Each row was made from one small tree. The marks that hang from a mark follow it in brackets, in the order of their numbers. Every link used is in the known rows. Write each row's tree.
Known rows
q60{q75}: [-0.15 -0.04 -0.59 -0.19 -0.38  0.63 -1.46  2.92 -1.32  2.63 -2.08 -2.08
  0.00 -0.19  1.50 -0.56  0.68 -0.31]
q12{q617{q794{q75{q60}}}}: [ 1.85 -0.01 -1.53 -1.01 -3.80  2.22 -0.95  1.18 -1.61 -0.64 -4.64 -0.40
  1.03 -3.63  2.11 -0.84 -3.62 -0.82]
q794{q75{q637} q617{q358}}: [-0.47  3.61 -0.81 -2.32 -3.36 -1.56  0.28 -1.38 -0.68  2.01 -4.29  1.20
  2.71 -3.60  1.50 -2.07 -4.04 -0.44]
q637{q75{q794{q617{q358}}}}: [-0.06  1.48  1.05 -2.80 -4.39 -0.08 -2.29  0.38 -1.04  4.55 -3.08  0.86
  0.80 -1.94  2.13 -2.12 -3.15 -0.45]
q60{q75{q12{q617{q794}} q637}}: [-0.08 -0.08 -0.56 -1.54 -2.38  4.25  1.69  1.67 -3.07  0.86 -5.27 -1.11
  1.51 -0.86  3.41 -1.47 -1.19  0.77]
q358{q617{q794{q75{q12 q60 q637}}}}: [-1.85  2.25 -1.35 -2.83 -6.62  1.65  0.59  1.28 -1.51  1.95 -7.41  1.70
  2.81 -3.31  2.66 -1.27 -2.34  2.65]
q617{q358 q794{q75{q12 q637}}}: [ 0.05  0.88  0.34 -3.50 -3.89  2.53 -0.36 -0.93 -2.72  1.82 -7.31  1.75
  2.13 -4.85  0.59 -1.71 -2.37  1.90]
q794{q75{q60 q637} q617{q358}}: [-0.34  5.29 -1.76 -2.29 -4.75 -0.21  0.25 -0.81 -0.21  0.13 -5.23  1.98
  3.42 -4.08  3.53 -1.21 -3.53 -0.91]
q60{q75{q12 q794}}: [-1.33 -2.05  0.54 -1.16 -3.77  2.76 -1.63  2.20 -2.52  0.74 -4.28 -0.89
  0.96  0.80  3.27 -1.16  1.00  1.72]
q60{q75{q637 q794{q617{q358}}}}: [-1.44  5.10  0.54 -1.99 -4.21  1.12 -0.56  0.02 -1.53  2.72 -4.15 -0.22
  1.99 -2.04  4.22 -1.64 -1.70 -0.64]
q75{q794}: [-0.67  0.44 -0.29 -1.11 -3.60 -0.41 -3.44  1.21 -2.20  0.80 -2.38 -0.64
  0.27 -0.38  0.91 -0.90 -0.55  0.73]
q12{q617{q358}}: [ 2.24 -2.43 -1.60 -1.00 -1.62 -0.92 -0.38 -0.84 -1.61  0.21 -0.45 -1.13
 -0.61 -2.25 -0.29 -0.93 -4.21 -0.90]
q12{q617{q794}}: [ 1.63 -1.32 -1.26 -0.76 -2.21  0.60 -0.77  0.70 -2.26  1.36 -2.14 -1.62
 -0.62 -2.63  0.06 -0.83 -3.77 -0.28]
q358{q617{q794{q75}}}: [-0.89  0.54 -0.46 -1.92 -4.69 -0.95 -1.03  1.33 -0.94  4.79 -4.60  0.03
  0.65 -3.83 -0.07 -1.29 -3.41  1.70]
q358{q617{q794{q75{q637}}}}: [-1.52  3.22 -0.60 -2.52 -4.60 -0.29 -0.23  1.19 -1.37  4.57 -5.66  0.46
  1.78 -3.70  0.74 -1.68 -3.01  1.65]
q75{q12{q617} q60 q794}: [ 0.07 -2.45 -1.86 -1.28 -6.62  2.78 -0.84  0.79 -2.60 -4.30 -3.95  0.42
  1.60  0.27  4.24 -0.61 -1.75  1.14]
q358{q617{q794}}: [-1.06  0.65 -0.89 -1.58 -4.35 -1.41 -0.82  1.23 -1.20  5.28 -2.90 -0.59
 -0.26 -3.16 -0.52 -0.56 -3.04  1.73]
q12{q617}: [ 1.37 -2.33 -2.21 -0.18 -1.15 -1.00 -0.54  0.87 -1.72 -0.19 -0.36 -1.95
 -0.27 -0.28  0.27 -0.89 -3.04 -0.57]

Which tree is each row?
[ 0.77 -0.68 -1.02 -2.78 -3.58  2.51  1.67 -1.30 -3.38 -0.06 -4.78  0.51
  1.31 -2.99  1.13 -1.58 -3.68  1.48]	q75{q12{q617{q358 q794}} q637}
[ 1.26 -2.90 -1.85 -1.81 -3.10  3.03 -0.02  2.72 -1.86 -0.61 -4.04  0.51
  1.13  0.63  3.38 -1.36 -1.47  0.24]	q637{q75{q12{q617} q60}}
[-1.46  0.53 -0.76 -1.33 -1.34  2.55  0.65  2.42 -2.58  1.05 -4.62 -0.76
  2.00  0.92  2.94 -1.20  1.43  1.42]	q60{q75{q12 q637}}
[ 0.57 -3.47  0.39 -1.56 -4.23  3.06 -0.24  0.27 -2.52 -0.35 -3.53 -0.79
  0.55 -0.62  3.42 -1.51 -1.91  0.70]	q60{q75{q12{q617{q358}} q794}}
[ 1.26 -2.05 -0.32 -3.06 -5.74  4.07 -1.12  0.98 -2.15 -0.96 -4.93  1.59
  1.37 -0.88  4.25 -1.78 -2.36  0.26]	q637{q75{q12{q617{q358}} q60 q794}}
[ 0.35  0.20 -0.60 -1.52 -3.48 -2.40 -0.64 -1.15 -0.08  2.45 -2.83  0.62
  1.39 -3.70  0.60 -1.50 -4.58 -0.34]	q794{q75 q617{q358}}
[ 0.19  2.53 -0.39 -3.46 -5.25  3.83 -0.43 -0.41 -2.26  0.13 -8.20  2.47
  2.78 -5.28  2.35 -1.06 -1.87  1.49]	q617{q358 q794{q75{q12 q60 q637}}}
[-2.00 -2.00 -0.39 -1.52 -6.25 -0.48 -0.87 -0.14 -2.14  0.39 -2.95  0.50
  1.43  0.15  2.36 -1.22 -2.39  2.36]	q75{q12 q794{q617}}
[-1.27  3.66 -1.32 -1.51 -2.83 -1.56  0.10  0.40 -0.86  1.64 -4.29  0.39
  3.06 -1.70  2.08 -1.93 -3.00 -0.14]	q794{q75{q637} q617}
[-0.07 -0.69 -0.67 -2.94 -5.19  2.12  0.41 -1.54 -3.58 -2.13 -4.40  0.75
  1.97 -0.84  2.66 -2.16 -2.89  1.35]	q75{q12{q617{q358}} q637 q794}
[-1.95  3.77 -1.22 -3.04 -8.16  1.87  0.20 -1.35 -2.00 -1.81 -5.59  2.69
  3.39 -1.93  5.14 -0.94 -2.23  1.46]	q75{q12 q60 q637 q794{q617{q358}}}
[ 0.85 -2.42 -1.45 -2.04 -7.06  2.72 -0.73 -0.74 -2.39 -3.89 -3.95  1.05
  1.26 -1.47  3.71 -0.58 -2.81  0.96]	q75{q12{q617{q358}} q60 q794}
[-0.29 -0.09  0.24 -2.29 -4.10  3.90  0.72  0.01 -3.02 -0.80 -4.97 -0.19
  1.87 -0.53  4.42 -2.00 -1.41  0.54]	q60{q75{q12{q617{q358}} q637 q794}}
[-0.49  4.43 -2.09 -1.55 -2.76  1.26 -1.29  2.02 -1.35 -1.35 -5.72  0.92
  3.23 -1.55  2.94 -1.06  0.05 -0.23]	q794{q75{q60 q637}}
[-2.61  3.77 -1.71 -2.33 -7.81  1.89 -0.03  0.19 -2.17 -2.21 -5.64  1.96
  3.71 -0.22  5.58 -0.86 -1.19  1.62]	q75{q12 q60 q637 q794{q617}}
[-1.67  2.45 -2.23 -1.85 -5.50  0.91  1.20  0.58 -1.16 -1.60 -6.28  2.01
  4.38 -1.22  4.42 -1.37 -2.05  1.12]	q794{q75{q12 q60 q637} q617}
[-2.08  5.10  0.23 -1.30 -3.83  1.13 -0.66  1.33 -1.60  2.37 -4.05 -0.78
  2.20 -0.50  4.65 -1.54 -0.77 -0.43]	q60{q75{q637 q794{q617}}}
[ 0.47 -0.09 -0.12 -2.15 -2.72  4.15  1.83  0.21 -2.95  1.30 -5.29 -0.44
  1.29 -2.38  3.02 -1.52 -2.07  0.55]	q60{q75{q12{q617{q358 q794}} q637}}
[-1.37  6.96 -1.28 -2.57 -6.91  0.68 -1.07 -1.09 -1.31 -0.50 -4.52  1.75
  2.81 -3.00  4.63 -0.80 -2.51 -0.47]	q75{q60 q637 q794{q617{q358}}}
[-1.34  1.99 -2.66 -1.78 -3.79  2.04  0.25  1.61 -2.46 -2.29 -5.02  1.14
  2.78  0.27  3.27 -0.39  0.97  1.80]	q75{q12 q60 q637}
[ 0.88 -4.44 -1.18 -1.26 -3.32  1.73  0.43  0.53 -3.03  0.03 -3.15 -0.76
  0.11 -1.32  0.52 -0.90 -3.13  1.75]	q75{q12{q617{q794}}}
[-1.38  4.64 -1.34 -2.47 -5.85  0.80 -0.30  1.57 -0.94  2.86 -6.54  1.07
  2.30 -4.03  2.34 -1.04 -2.54  1.13]	q358{q617{q794{q75{q60 q637}}}}
